In the rows, zero is written as 128.
Known rows, with every step that occurs:
vovuk-nupag-memur: [142 133 143 127 175  95  71  72 139 134 144 113 136 133 130 164 148 140
 151 130 127 150 116 147 150 118 167 100 138 112 152 136 131 114 123 122
 118 157 157 134 132 138 150 145 135 145]
nupag-pagelim: [131 153 156 115 134 120 114  85 119 145 131 124 131  95 121 118 122 137
  98 141 132 141 131 120 137 151 124 130 132 121 123 110 117 131  89 117
 129 140 146 123 153 151 140 112 120 166]
dogu-galira-gatel: [124 144 126 115 116 148 149 132 122 124 169  85 119  82 124 111 130 156
 136 145 156 106 113 116 147 132 118 146 169 146 140 133  96 139 133 138
  93 131 135 147  91 121 126 111 107 133]
pagelim-vovuk-nupag: [127  84 117 135 128  97 120 130 164 140 145  78 136 115 122 162 130 147
 148 116 114 144 145 135 137 111 143 138 156 107 133 121 134 132 129 156
 137 152 122 150  97 126 107 170 147 121]
pagelim-vovuk: [130  96 128 141 113 121 157 136 141 140 133  96 130 108 119 136 116 140
 145 128 109 136 147 126 151 127 124 158 153 119 123 109 121 142 111 148
 151 138 129 145  96 111 107 158 128 118]
nafel-nupag-memur-vovuk: [146 172 171 126 152 189 152 110  91 152 136 146 148 117 146 182 134 135
 169 159 104 182 142 100 152 127 120  81 136 124 132 133 155 108  46 110
 175 158 176 131 165 135 124 193 127 134]
dogu-galira: [139 114 130 126 139 101 134 130 102 118 131 113 110 118 132 125 118 154
 144 140 153 116 127 113 120 123 133 138 142 127 125 146 123 124 130 136
  96 138 133 140  89 121 116 130 114 131]
vovuk-rore: [135 130 122 153 115  90 120 110 120 106 161  95 143 157 113 119 132 139
 132 128 115 157 131 140 138 112 132 143 129 134 143 134 137 149 135 136
 124 130 153 153 135 135 114 142 134 123]
gebisi-fevu: [146 154 128 145 129  80 134 123 110 131 121 114 132 123 115 124 109 109
 103 142 121 129 128 128 102 125 125 129 139 111 122 144 102 124 136 121
 129 137 119 147 156 129 137 128 116 105]
memur-vovuk-nupag: [140 133 135 116 128 128 114 131 138 147 137 108 144 108 131 165 150 151
 141 133 119 174 126 119 108 116 133  87 136 134 143 138 157  97 142 130
 182 156 139 156 140 144 122 158 140 106]
pagelim-nupag-galira-dogu: [102 153 148 142 112  81 192  99 153 169 155  52 142 109  93 159 139 141
  82 146 158 183 116 157 184 163 106 138 117 142 137  93 143 144 146 152
 148 131 130 136 125 110  54 154 102 156]
nafel-nupag-pagelim: [117 172 152 113 147 138 140 108 104 142 125 133 132 111 138 149 111 116
 116 141 113 142 146 115 131 134 117  95 118 109 121 117 141 134  27 114
 113 142 141 114 180 165 130 149 127 181]
pagelim-nupag: [132 134 116 140 128  86 152 125 133 145 136 121 119 138 119 165 109 119
 135 117 138 150 126 129 132 136 111 128 117  98 145 119 155 154 145 136
 147 120 127 133 116 122  79 151 124 134]
nafel-nupag-galira-dogu: [ 86 171 156 134 138 151 192 117 136 136 146  69 151 114 116 152 144 128
  88 152 129 169 137 149 178 136 116 105 117 156 121 112 139 122  66 143
 105 142 126 118 167 133  91 172 111 167]
rore-vovuk-nupag: [117  99 128 132 140 112  49 121 158 123 156  86 132 112 130 157 148 140
 124 106 116 138 160 133 120 101 155 105 157 123 153 103  93 112 130 134
 124 125 141 150  78 152 123 133 156 121]
galira-dogu: [111 130 130 140 104 119 158 121 136 126 133  94 156 119 106 130 144 127
  98 131 123 142 116 149 147 146 124 145 130 162 153 109 112 116 141 137
 128 133 141 132 113 127 114 115 122 139]
zifot-nupag-memur-vovuk: [169 176 167 162 134 162 123 123  92 148 139 128 147 103 124 163 124 163
 181 154 123 164 115  89 156 130 117 108 147 126 105 104 128 122 109 122
 182 161 177 118 131 128 125 163 111 149]
memur-vovuk-rore: [149 140 142 149  94 129 142 120 108 126 161 103 152 127 108 129 144 153
 140 143 110 189 133 116 124 118 110 126 139 150 140 129 158 121 132 134
 196 142 161 172 142 139 103 158 128  95]
vuva-gimar: [136 118 135 115 127 126 125 112 136 148 130 103 151 109 127 132 109 153
 109 129 145 118 115 152 139 116 121 119 131 152 137 125 125 102 135 122
 158 117 107 125 139 106 123 128 113 132]
dogu-galira-gatel-fevu: [134 140 127 113 103 145 145 152 131 116 174  75 133  65 119 129 144 154
 190 169 165 106 135 161 150 137 117 145 175 126 123 131  64 131 130 135
 112 137 160 149  96 111 114  91 101 139]
vuva-gimar-memur-vovuk-rore: [172 131 159 102 141  85 139 108 108 159 169  64 174 110  94 148 128 172
 136 181 130 196 132 119 126 101 112 144 148 209 157 124 111  77 159 112
 217 128 141 184 145 117 135 167 118 117]
memur-nupag-pagelim-vovuk-rore: [136 174 164 147  94  68 140  90 124 139 189  64 155  93  93 117 123 172
 131 155  92 210 151 118 158 134 135 146 156  85 132 115 141 147 103 139
 156 156 107 163 120 137 114 175 134 139]
pagelim-nupag-zifot: [134 150 128 159 122 102 109  71 133 161 135 112  98 151 113 143 109 114
 124 126 122 146 126 140 134 137 106 102 123  93 143 119 148 123 121 142
 114 117 136 134  97 122  43 153 109 135]
nafel-nupag-galira: [106 165 152 123 163 159 159 122 133 140 138 103 129 123 140 153 123 127
 115 150 132 152 149 130 159 125 126  87 111 120  97 129 162 139  57 131
 110 132 111 118 182 134 100 185 119 161]
vuva-robab: [136 106 126 116 134 149 107 142 146 134 126 120 139 153 128 124  99 162
 112 149 109 129 135 144 117 120 108 130 124 120 150 117 152 117 129 135
 119 121 111 116 131 137 123 108 116 140]
zifot-nupag-galira-gatel: [124 205 144 142 119 191 146 140 160 152 178  53 137  70 108 124 124 154
 120 151 155 137 108 120 193 130 104 132 148 132  82  90 105 166 112 146
 106 124 112 114 139 124 102 140 100 181]
robab-nupag-vovuk: [105 119 151  98 147 122 103  79 127 170  91  79 155 120 113 151 114 127
 100 130 170 120 112 149 126 144 129  96 144 128 110  78 134 137 118 135
 138 115 142 146 121 129  90 164 106 181]
rore-vovuk-nupag-galira-gatel-fevu: [107 140 155 102 119 159  69 119 196 141 206  24 157  39 107 157 183 161
 147 155 153 147 169 186 179 127 134 113 181 126 115  81  42 123 113 142
 134 131 148 152  98 129 110 114 128 150]
gimar-memur-nupag-pagelim: [144 203 182  78 170  60 124 101  99 166 150 113 136  89 105 129 131 143
 119 190 125 189 146  95 116 153 146 132 143 120 127 125 102  88 121  91
 135 141  94 141 142 139 190 146 126 172]
gatel-fevu-gebisi: [101 103 131 108  84 117 122 149 123 126 130  98 143  83 111 142 182 102
 164 141 149 112 135 180 144 119 136 135 122 100  93  98  86 118 135 124
 148 131 165 139 144 100  91 104 117 134]
dogu-galira-nupag-pagelim-vovuk: [144 108 147 107 138  69 155  69 135 143 136  52 127  40 109 123 116 173
  91 160 152 166 129 110 187 149 113 148 181 107 136 122 113 134  84 154
 146 157 118 164  78 127 115 141 120 160]
gimar-vuva: [158 116 124 124 165 140 135 128 144 117 121  87 118 150 137 139 142 142
 141 136 122 169 134 120 112 123 126 124 119 150 133 118 120 121 136 123
 133 128 130 126 138 120 171 105 141 130]
nupag-vovuk: [121 137 157 118 137 142 105  80 126 146 117 110 140 127 118 132 142 131
 111 139 121 147 119 135 123 143 135 109 147 144 119 101 131 123 129 126
 150 122 131 126 109 123 120 145 104 160]
vuva-robab-gebisi: [125 118 127 106 133 140  87 140 121 147  85 164 159 159 131 115  95 137
  88 144 121 114 113 147 131 136 118 148 111 127 123 135 151 120 149 128
 143 109 112 106 139 123 112  89 130 142]
gimar-nupag: [133 128 139 114 157 142 149 131 134 137 118 137 106 126 122 144 118 128
 110 152 122 158 136 116 121 136 147 124 131 152 100  98 123 135 131 122
 130 111 108 122 140 133 162 150 144 159]
memur-nupag-galira-dogu: [101 197 173 136 117 110 170 107 147 146 169  62 158  93  95 118 155 158
  89 166 140 200 118 149 173 154 140 117 127 141 122 125 134 103 146 137
 128 142  70 132 132 113 112 156 110 143]
vuva-gimar-nupag-vovuk: [136 131 176  92 167 148 127  68 142 176 110  96 142 101 104 153 114 153
  74 165 138 163 113 147 127 146 148  92 147 191  98  64 120 108 132 111
 183  93  96 119 126 112 148 167 110 194]
rore-vovuk: [112  99 141 142 123 140  89 129 135 124 145 111 129 107 127 134 133 134
 124 116 118 126 160 120 133 117 132 130 152 133 136  89  80 119 113 129
 131 114 148 140  71 135 122 126 139 120]
zifot-nupag-galira: [127 167 147 151 147 138 131 140 144 142 139  85 126 111 119 134 113 158
 125 144 151 141 120 114 167 121 119 122 123 120  71 100 135 148 120 146
 111 135 114 102 133 128 101 156 104 177]
robab-vuva-gimar-nupag-pagelim: [127 134 167  84 163 100 108  50 136 182 104 136 154 106  97 120  76 148
  65 144 182 166 115 140 150 161 116 146 134 160  88  64 127 121 100 107
 180 108 115 130 165 142 173 126 128 202]
gimar-memur: [138 129 143  95 172  88 133 127 113 145 129 114 122 133 114 142 133 123
 132 162 130 140 148 110 116 127 137 151 140 157 130 124  92 105 138 110
 126 124 128 144 125 120 168 140 128 143]
zifot-nupag: [139 147 120 164 133 129 122 162 116 125 129 110 126 128 127 142 106 139
 156 123 126 123 122 112 135 116 120 125 123 111 103 109 127 145 128 139
 115 128 126 102 119 137 111 139 121 161]
nupag-pagelim-vovuk: [127 125 157 122 115 112 147  97 131 154 137  95 134  75 114 135 109 149
 116 140 108 147 149 121 157 157 117 161 158 111 117  90 112 139  77 135
 154 151 139 136 121 135 117 143 129 156]
gebisi-fevu-gatel: [126 138 129 139 146  77 152 127 132 142 130 112 121 119 117 117 131 106
 104 146 135 120  98 134 118 111 113 122 140  89 129 146  89 121 139 116
 108 151 122 146 124 112  82 130 106 103]

Rows:
[142 105 144 138 155  96  98  73 153 148 151  83 140 115 122 174 138 159
 165 130 104 149 138 141 172 119 161 137 158 101 138 113 119 134 109 140
 139 168 161 145  97 119 126 172 140 139]  pagelim-vovuk-nupag-memur
[127 182 167 142 120  90 107  70 119 125 168  83 161 139  98 117 157 150
 129 159 102 201 118 142 128 126 154 101 143 116 135 127 168 131 152 124
 153 125 100 156 107 125 113 179 112 144]  memur-nupag-vovuk-rore
[142 142 130 126 134  78  94 133 105 147  84 155 163 151 117 117  75 113
  65 156 116 116 112 145 100 135 118 146 124 111 119 150 121 116 150 121
 147 117 107 125 166 123 119  89 119 119]  vuva-robab-gebisi-fevu
[127 147 143 106 152  88  73  76 141 145 138 104 136 104 122 149 140 144
  98 127 130 157 128 136 122 134 148 101 136 110 138 119 133 123 106 121
 122 157 140 134 155 167 140 118 136 168]  vovuk-nupag-pagelim
[ 99 112 145 144 124  89 153  94 188 151 165  14 156  85  93 159 157 164
  95 139 128 184 135 165 193 136 143 149 152 149 129  94 125 120 130 171
 133 163 115 150 103 118  79 169 126 145]  pagelim-vovuk-nupag-galira-dogu
[153 171 150 166 155 132 102 108 107 133 136 119 131 133 127 157 116 149
 174 139 126 131 113 111 171 122 135 127 136 109 106 102 112 148 111 123
 115 149 163  98 118 126 136 143 113 174]  zifot-nupag-memur
[148 187 163 117 162  87  93  90 117 159 147 108 113 134 103 113 128 135
 141 190 107 177 147 116 109 134 149 108 140 121 133 147 115  56 133 109
  97 123  86 147  92 118 146 166 118 140]  gimar-memur-nupag-zifot
[110 172 153 171 122 125 161 132 140 140 143  49 151 103  97 138 134 155
 100 144 149 159 112 136 189 141 114 139 126 160  86  84 113 133 133 155
 110 143 127 107 126 128  87 146  94 183]  zifot-nupag-galira-dogu
[119 116 171  90 171 130 100  46 142 184  93 116 162 133  94 129  98 143
  79 145 175 174 105 159 143 151 133 125 149 182  85  56 146 113 134 116
 192  89 105 136 127 113 145 159 117 195]  robab-vuva-gimar-nupag-vovuk
[117 109 149  73 145 121  93  99 132 178  99  85 160 122 115 133  58 174
  70 155 154 114 124 145 117 143 102 118 127 102 135  74 145 129  92 132
 115 131 137 129 170 166  98 111 109 197]  vuva-robab-nupag-pagelim
[118 112 144 151 133 124   4  62 153 132 151  79 111 128 124 140 142 138
 112 111 106 134 159 142 126 109 151  86 158 118 153 104  89  81 107 138
  81 126 151 148  56 155  91 139 140 125]  rore-vovuk-nupag-zifot
[137 171 164 106 165  65  60  50 130 185 138 117 157 149  87  93 100 147
 121 165 163 175 125 142 131 136 125 125 145 143 133 133 139  39 142 107
 133 109  76 156  95 105 134 159 113 149]  robab-vuva-gimar-memur-nupag-zifot
[138 123 142 123 146  60 112  33 125 108 150  37 147 114  96 114 159 161
  98 166 151 196 100 147 165 124 132 107 172 148 149 135 147 135 137 149
 141 128 135 180  83 119  96 158 106 155]  dogu-galira-nupag-vovuk-rore
[145  68 115  94 186 136 116 149 152 152  95  43 149 172 130 152  76 170
 114 153 142 145 127 143  96 115 104 112 110 132 144  81 147 123 139 143
 113 115 124 131 169 136 130 105 129 164]  gimar-vuva-robab-nupag
[130 140 140 152 123  64 132  56 126 146 152  74 145 162  95 157 141 132
 117 136 122 195 118 150 139 133 121 120 132 120 148  97 174 171 146 138
 170 114 156 159 108 123  56 179 107 157]  pagelim-nupag-vovuk-rore
[120 155 145 128 140  89 163 103 154 161 151  91 117 124 112 161 117 139
 103 142 161 169 129 135 163 149 111 121 113 102 115 114 163 156 128 140
 151 125 112 128 146 113  71 167 109 152]  pagelim-nupag-galira
[179 138 156 131 139  88 133  48 103 115 168  71 157  92 106 131 157 186
 139 182 150 219 101 111 185 122 126 115 167 144 168 155 139 113 123 134
 188 169 173 193 102 122 109 164 117 111]  dogu-galira-nupag-memur-vovuk-rore
[113 185 150 106 116 178 154 104 174 152 175  73 138  70 111 108 145 143
  98 154 155 138 117 138 187 149 111 136 153 147 110 107 109 145 109 138
 129 123 114 132 147 112 121 129 105 152]  nupag-galira-gatel
[138 124 141 104 127  97 145  73 162 155 131  70 151  43 100 123 128 148
  82 150 125 179 130 129 192 155 108 148 165 112 131 105 115 139  80 143
 183 147 118 150 113 126 125 144 140 158]  galira-nupag-pagelim-vovuk
[123 128 133 121 149  81 113 137 125 161  90 148 151 154 119 105  98 115
  65 157 129 107  83 155 118 118 105 139 122  89 131 151 111 113 158 114
 135 133 110 126 141 114  58  87 110 112]  vuva-robab-gebisi-fevu-gatel
[161 120 152  77 173  82 110 117 139 187 147  72 165  92 110 180 127 169
 136 161 142 182 129 122 107 105 137 100 153 191 157 127 121  46 155 108
 206 140 115 168 136 122 148 165 127 124]  vuva-gimar-memur-vovuk-nupag
[153 167 159  84 165  73 135 126 123 170 153  95 157  99 110 139 110 158
 127 177 140 168 127 124 117 119 147 119 139 153 142 139 111  67 162  97
 164 116  56 138 121  98 176 160 120 140]  vuva-gimar-memur-nupag
[122 138 149 149 114 109 162  98 108 133 167  67 148 114 112 149 107 139
 132 142  81 173 168 123 166 119 113 140 143 106 130 107 142 170  23 141
 126 154 164 156 149 151  89 191 137 168]  nafel-nupag-pagelim-vovuk-rore
[130 198 168 108 127  97 122 101 118 147 152 132 138  90 121 112 126 150
 114 158 120 180 124 112 126 153 139 105 133  93 127 129 138 113 114 108
 141 145  96 125 152 146 151 134 128 157]  memur-nupag-pagelim
[138 175 151 145 131 118 110 120 110 142 132 106 128  97 120 133 104 145
 125 134 131 133 122 101 145 136 114 126 129 109  93  92 114 149  88 121
 116 143 145 103 141 157 126 121 115 195]  zifot-nupag-pagelim
[120 138 146 113 163 105  98  91 171 143 151  77 135 118 121 150 150 152
 105 137 156 170 126 152 150 121 152 102 126 126 110 135 151 118 135 139
 113 146 107 129 151 137 116 154 126 149]  vovuk-nupag-galira
[100 154 161 138 117 121 167  94 143 142 148  65 148  99 100 126 156 147
  76 149 151 161 120 157 180 154 126 139 129 172 119 106 115 117 130 146
 123 138 124 128 135 121 100 135 105 156]  nupag-galira-dogu
[133 188 187  88 179  86 112  93 112 169 136 103 142 120 100 138 151 139
 135 191 116 195 135 111 105 143 158 104 157 137 123 121 126  86 149 100
 163 119  80 147 103 109 166 182 108 168]  gimar-memur-nupag-vovuk
[128 162 151 136 173 154 126 100 104 134 134 142 137 139 147 171 126 119
 159 144 111 140 139 126 161 121 139  92 126 111 132 131 134 132  40 114
 111 146 166 114 164 133 132 172 130 159]  nafel-nupag-memur
[138 145 122 134 133 130  86  46 165 137 126  97 124 110 113 103 140 121
  82 146 128 161 109 148 166 136 117  91 140 121 153 143 128  88 118 139
 113 121 115 141 100 129 101 132 124 132]  galira-nupag-zifot
[131 112 157 137 162 105  32  64 141 131 159  96 139 117 129 169 161 151
 144 117 117 148 152 132 153 110 168 104 166 112 159  97  75 112 112 120
 121 142 179 141  82 142 144 139 147 138]  rore-vovuk-nupag-memur
[151 160 187  84 155  57 148  93 125 199 166  63 162  51  91 139  95 180
 124 189 121 186 152 115 152 139 136 151 169 138 130 104  93  80 112 106
 193 139  71 150 118 105 164 177 119 170]  vuva-gimar-memur-nupag-pagelim-vovuk
[131 101 140  80 174  65  95  87 128 170 113 116 169 141  96 121  93 132
 123 142 183 140 127 140 138 132 115 172 142 175 128 110 117  87 144 112
 171 106 120 154 130 104 156 135 126 157]  robab-vuva-gimar-memur
[134  91 144  84 197 146 118 125 173 166 105  19 149 156 124 144  84 192
  84 172 166 168 129 151 125 126 104 110 107 137 114  69 155 124 118 149
 118 123 109 126 187 130 118 121 111 179]  gimar-vuva-robab-nupag-galira
[ 91 167 142  94  74 124 177 123 171 165 189  31 145  37  86 158 187 112
 131 159 179 146 121 194 204 148 100 142 137  97  89  71  92 162 126 139
 170 118 156 147 153  78  36 124  90 156]  pagelim-nupag-galira-gatel-fevu-gebisi
[123 188 170 118 140 132 115  91 125 151 136 114 147 114 115 126 147 141
 124 159 115 184 117 129 116 138 153  87 146 112 119 117 164 111 144 116
 154 129  81 130 102 119 124 169 111 151]  memur-nupag-vovuk
[134 125 150 148 101  83 137  73 121 134 163  64 149 101  98 122 120 159
 120 141 100 167 155 131 166 131 119 176 154 112 126  95 118 164  79 142
 155 153 163 163 125 142 102 154 132 151]  nupag-pagelim-vovuk-rore
[149 129 125 130 146 101  92  50 137 125 128  88 103 103 115 101 136 146
  99 157 156 150 109 133 162 129 119  96 159 121 146 159 126  86 120 149
  77 134 117 151  69 121  90 133 107 133]  dogu-galira-nupag-zifot
[135 121 146  98 155  97 120  55 129 133 118  70 135  86 114 123 149 151
  94 164 162 171  97 129 155 140 132  95 172 143 136 133 133 110 133 139
 142 125 105 153  67 109 112 149 103 164]  dogu-galira-nupag-vovuk
[146  90 125 122 177 153  65  91 157 162  94  42 131 183 124 127  77 170
 100 155 133 142 129 151  95 120 100  87 111 128 145  80 150  88 116 147
  79 115 132 133 143 142 103 104 109 168]  gimar-vuva-robab-nupag-zifot
[106 191 148 104 121 199 171 144 161 140 181  72 154  67 124 152 149 124
 159 177 142 149 154 178 184 136 106 100 142 119  90 118 103 145  45 134
 124 130 135 125 174 116 107 147 113 171]  nafel-nupag-galira-gatel-fevu
[161 166 161 138 130 124 159  89 107 173 148 130 140 114 122 186 129 147
 167 157 134 188 116 111 155 155 107 108 136 109 158 115 151 132 122 120
 216 151 179 146 129 110  97 174 114 122]  pagelim-nupag-memur-vovuk
[103 149 153 109 131 155  76  96 198 147 204  28 137  63 112 138 162 159
  82 133 143 148 150 144 178 116 140 114 181 140 137  85  70 128 111 143
 112 122 129 152 102 136 115 135 134 146]  rore-vovuk-nupag-galira-gatel
[119 105 127 113 134 103  97  91 145 155 115 136 169 137 109 108  95 137
 115 110 181 130 106 160 152 130 106 150 129 147 125 116 151 109 135 127
 171 115 115 140 132 115 117 120 127 135]  robab-vuva-gimar
[157 105 128 101 174 143  94 149 133 137  83 123 151 181 138 125 104 152
  94 148 116 155 118 133 109 130 114 143 100 153 129 119 138 112 154 126
 147 111 117 108 151 116 152  64 139 141]  gimar-vuva-robab-gebisi
[140 146 147 160 114 114 140 132 122 157 136  84 131  80 111 147  92 159
 147 137 111 140 139 101 165 136 107 154 154  98  85  73 105 161  80 147
 141 153 141 112 106 140 103 154 119 193]  zifot-nupag-pagelim-vovuk
